Every row comes from one small tree of marks. The marks that hang from a mark follow it in brackets, in the order of their numbers. Every link used is in the known rows. Which tree was each row made from?
Known rows
k434(k657): [ 15  14  -7   2  10   4   3  15  -1  12  -9 -21  -9  -1 -13   8 -14  -5
  30   6 -10]
k185(k200(k172(k690(k246)) k870)): [  4 -12   2  50 -59 -12  -5  16 -20  45 -24   8 -46 -10  21   6 -18  13
  24   3 -25]
k657(k200 k897): [ -2  -1 -25 -26  17  19 -17   0  -3   5 -25 -35  -2   4  20  -9 -14  28
   1   1 -33]
k657(k200(k172)): [  5 -18 -10   4 -20   8  -7  -8 -15  12 -34  -4 -11   1   7  10 -11  26
  13 -16 -31]
k263(k657(k200(k172))): [  6 -17  -6   3  -4   8  -8  -9  11   7 -39 -15 -24  -7  29  13 -28  24
  18 -31 -23]
k407(k897(k657(k200(k172)) k993)): [-10   6 -11 -33  -5  12  11  16   1 -43 -34 -17   8 -22 -13  39  -9  28
  21 -36  28]
k657(k200(k172) k897): [  2  -5 -21  -7   3  20 -14  -4  -9  16 -48 -22  -8   3  23   2 -19  32
  16 -10 -36]
k870(k172(k690)): [  7   2  13  36 -35  -4 -36  12   0  24  -3  13 -17   5  26 -26 -13  24
  -6   9  -1]
k434(k657(k200(k172) k897(k993))): [ 15  11 -27 -16  12  23 -16  13  -6   8 -55 -39  -5  -5  -7  14 -30  23
  42  -6 -18]
k185(k200 k870): [ -5 -36   8   6 -35  -6 -16  13 -18  15  -8 -35 -39 -13  18   3  -9  -1
   4   3 -44]
k185(k870(k172(k200 k690(k246)))): [ -2  -7  23  39 -66 -17 -43  13   0  43   1   2 -31  -7  23 -30 -19  23
   4  37 -34]
k172(k200 k690 k870): [  0   8  25  27 -55 -21 -11  -2 -21  34 -13  12 -40  -9  30 -26  13  22
  -7  53 -15]
k263(k657(k200(k870))): [ -5 -10  -5 -11  -4   7  -4  -1   5  12 -32 -29 -23 -10  25  11 -22  20
  21 -21 -16]
k657(k200(k172(k690(k246)) k870) k897): [ -1  16 -22  15 -29  14 -22  11  -8  44 -44 -11 -18   1  28  -6 -26  46
  29   7 -35]
k263(k657(k200(k870(k172)) k897(k993))): [ -9  -5  -9 -21   4  19 -27   5  12   7 -56 -43 -16 -15  32   2 -34  33
  22 -22   0]
k870(k172): [  0 -10  16  24 -19  -2 -19   3  -4  17 -10   2 -11   2  12 -13 -10   9
  -3   0  -2]
k897(k657(k200(k172(k690(k246)) k870)) k993): [ -4   2 -14  -1 -46  11   2  18  -4   0 -47  -8  -3 -12  -8  27 -26  34
  38  -9  25]
k200(k870): [-12   5   5   4 -18  -1   9   8 -15  20 -17  -5  -9  -6  -2  10   3  -1
  22   1   6]
k172(k200 k870): [ -8  -7  28  12 -36 -18   8 -12 -27  24 -23  -2 -31 -13  13  -9  16   3
  -3  41 -17]
k897(k657 k993): [ -4  -1  -5 -23  -4  12  14  11   6 -35 -25 -14  12 -12 -19  26 -10   1
  17 -12  51]
k407(k897(k657)): [ -9  18  -1 -19   6   3  25  18   7 -31  -3 -14   3 -15  -3  26  -1   8
  12 -21  23]
k870(k172(k200 k690(k246))): [  8   1  18  53 -54 -22 -33   5   4  41   5  26 -28  -1  21 -37 -20  25
  -4  38 -15]
k870(k172(k200 k690)): [  8  -8  22  42 -48 -17 -32   1  -9  34  -9  18 -33  -2  25 -29 -11  20
  -2  26  -9]
k657(k200(k172 k870) k897(k993)): [-10   0 -21 -20 -11  24 -16   5 -18  12 -71 -26  -2 -10   6  16 -17  35
  33 -15  -5]

Write each row's tree
[-10  17  -4 -22 -26   9   3  21  -5 -32 -37 -14  -2 -23   3  28  -3  43
  16 -20  26]	k407(k897(k657(k200(k172(k690 k870))) k993))
[  8 -20  11  43 -51  -9  -8   7 -27  31 -31   0 -51  -9  34   0  -4  17
   5   5 -30]	k185(k200(k172(k690 k870)))
[  6 -25   6  44 -66 -11 -28  19 -10  38 -14  -7 -47 -12  29  -4 -24  18
  15   9 -52]	k185(k200(k172(k690(k246))) k870)
[ -5 -12 -16 -36  -8  17   6   7  -2 -32 -34 -28   9 -10 -15  27 -15  18
  16 -14  28]	k897(k657(k200) k993)
[ -7   1  -8  -4 -44  10 -11  23  -1  -1 -34 -18  -3 -10  -5  12 -28  36
  26   1  26]	k897(k657(k200(k870(k172(k690(k246))))) k993)
[ -5  -3 -14 -16   3  20 -15   1   9   7 -69 -33 -16 -16  28  17 -33  31
  35 -31  -2]	k263(k657(k200(k172 k870) k897(k993)))
[ 18   9  -7  16 -26   7 -12  13 -19  32 -38 -21 -29   0   7   5 -17  29
  36  11 -37]	k434(k657(k200(k172(k690 k870))))
[ 21  17 -25   6   1  18 -18  17  -5  30 -43 -32 -20   3  13   1 -30  29
  40   5 -37]	k434(k657(k200(k172(k690)) k897))
[-14  14  -4 -25 -26   8  -6  29  -2 -26 -28 -20  -1 -20  -1  23 -11  39
  20 -22  34]	k407(k897(k657(k200(k870(k172(k690)))) k993))
[ 11  24 -19 -19  28  16 -10  20   5  -2 -28 -36   4  -6 -12   6 -21   3
  32   6   7]	k434(k657(k897(k993)))
[  9 -14   8  51 -56 -13 -10  10 -17  36 -20   8 -48  -9  31  -7 -11  20
   3  15 -34]	k185(k200(k172(k690(k246) k870)))
[ -6   7  16  32 -46  -4 -20  17 -15  40 -18   5 -22  -2  18 -10  -6  18
  17   9   5]	k200(k870(k172(k690)))
[ -1   7 -16 -10 -21  20 -34   6 -12  10 -61 -19  -9  -6  27  -7 -13  53
  10   5 -14]	k657(k200(k172(k690 k870)) k897(k993))
[ -2   3  -8   0  -6  14 -30   9  12  29 -43 -35 -31  -7  52 -10 -35  39
  20 -11 -20]	k263(k657(k200(k870(k172(k690))) k897))
[ -1 -15   1   7 -32   6  -6  -8 -25  20 -44  -9 -19  -2  15   6  -2  31
   9  -3 -35]	k657(k200(k172(k870)))
[ -1 -16 -13 -19 -19  18   8   5  -6 -24 -53 -17   3 -11 -13  35 -19  22
  28 -24  26]	k897(k657(k200(k172)) k993)
[ -5   9 -23 -11 -25  22 -28  11 -14  19 -65 -18  -7  -7  18   5 -19  47
  31  -7  -4]	k657(k200(k172(k690) k870) k897(k993))
[-14  -3 -13 -26  -9  21 -32  10 -15  12 -55 -38  -1  -7  11  -3 -19  36
  17  -3  -3]	k657(k200(k870(k172)) k897(k993))
[ -3  -1 -11  -4 -10  18 -13  -4 -18  24 -58 -27 -17  -1  31  -2  -9  37
  12   2 -40]	k657(k200(k172(k870)) k897)
[ -6  -1 -14 -20  -9  22 -21  -1 -15   4 -67 -27  -3  -8  16   4 -11  41
  12  -4 -15]	k657(k200(k172(k870)) k897(k993))
[  5  11  15  41 -48  -4 -10   4 -15  30 -32  21 -26  -3  27  -6   3  27
  11  11  -8]	k200(k172(k690 k870))
[ 16  16 -15  25 -34   4  -9  21 -11  45 -30 -14 -24  -1  -4   8 -29  27
  50  10 -35]	k434(k657(k200(k172(k690(k246)) k870)))
[  9   1 -18   3   4  16 -23  -1  19  15 -45 -23 -26  -4  51  -3 -36  39
  19 -21 -26]	k263(k657(k200(k172(k690)) k897))
[  1  18  20  41 -63 -28 -14   2  -6  43   5  22 -34  -8  25 -37   1  27
  -9  66 -23]	k172(k200 k690(k246) k870)
[  6  18  11  52 -54  -8 -12   8  -2  37 -18  29 -22  -2  24 -13  -6  31
   8  22 -15]	k200(k172(k690(k246) k870))
[ 11  13 -29 -32  23  21 -18  16  -2  -1 -37 -49   1  -4  -9   6 -26  20
  31   3 -15]	k434(k657(k200 k897(k993)))
[ -6  -5  -6  -7   4  15 -20   4   9  23 -48 -43 -27  -9  43  -2 -33  30
  22 -17 -21]	k263(k657(k200(k870(k172)) k897))
[ -8  -6  -5 -13 -40  14  -8  20 -11  -6 -46 -24  -6 -11  -2  18 -20  31
  27  -7  32]	k897(k657(k200(k870(k172(k690)))) k993)
[ -5  13  14  41 -51  -9 -21  20  -5  45  -7  11 -18  -2  15 -17 -14  21
  15  18   0]	k200(k870(k172(k690(k246))))
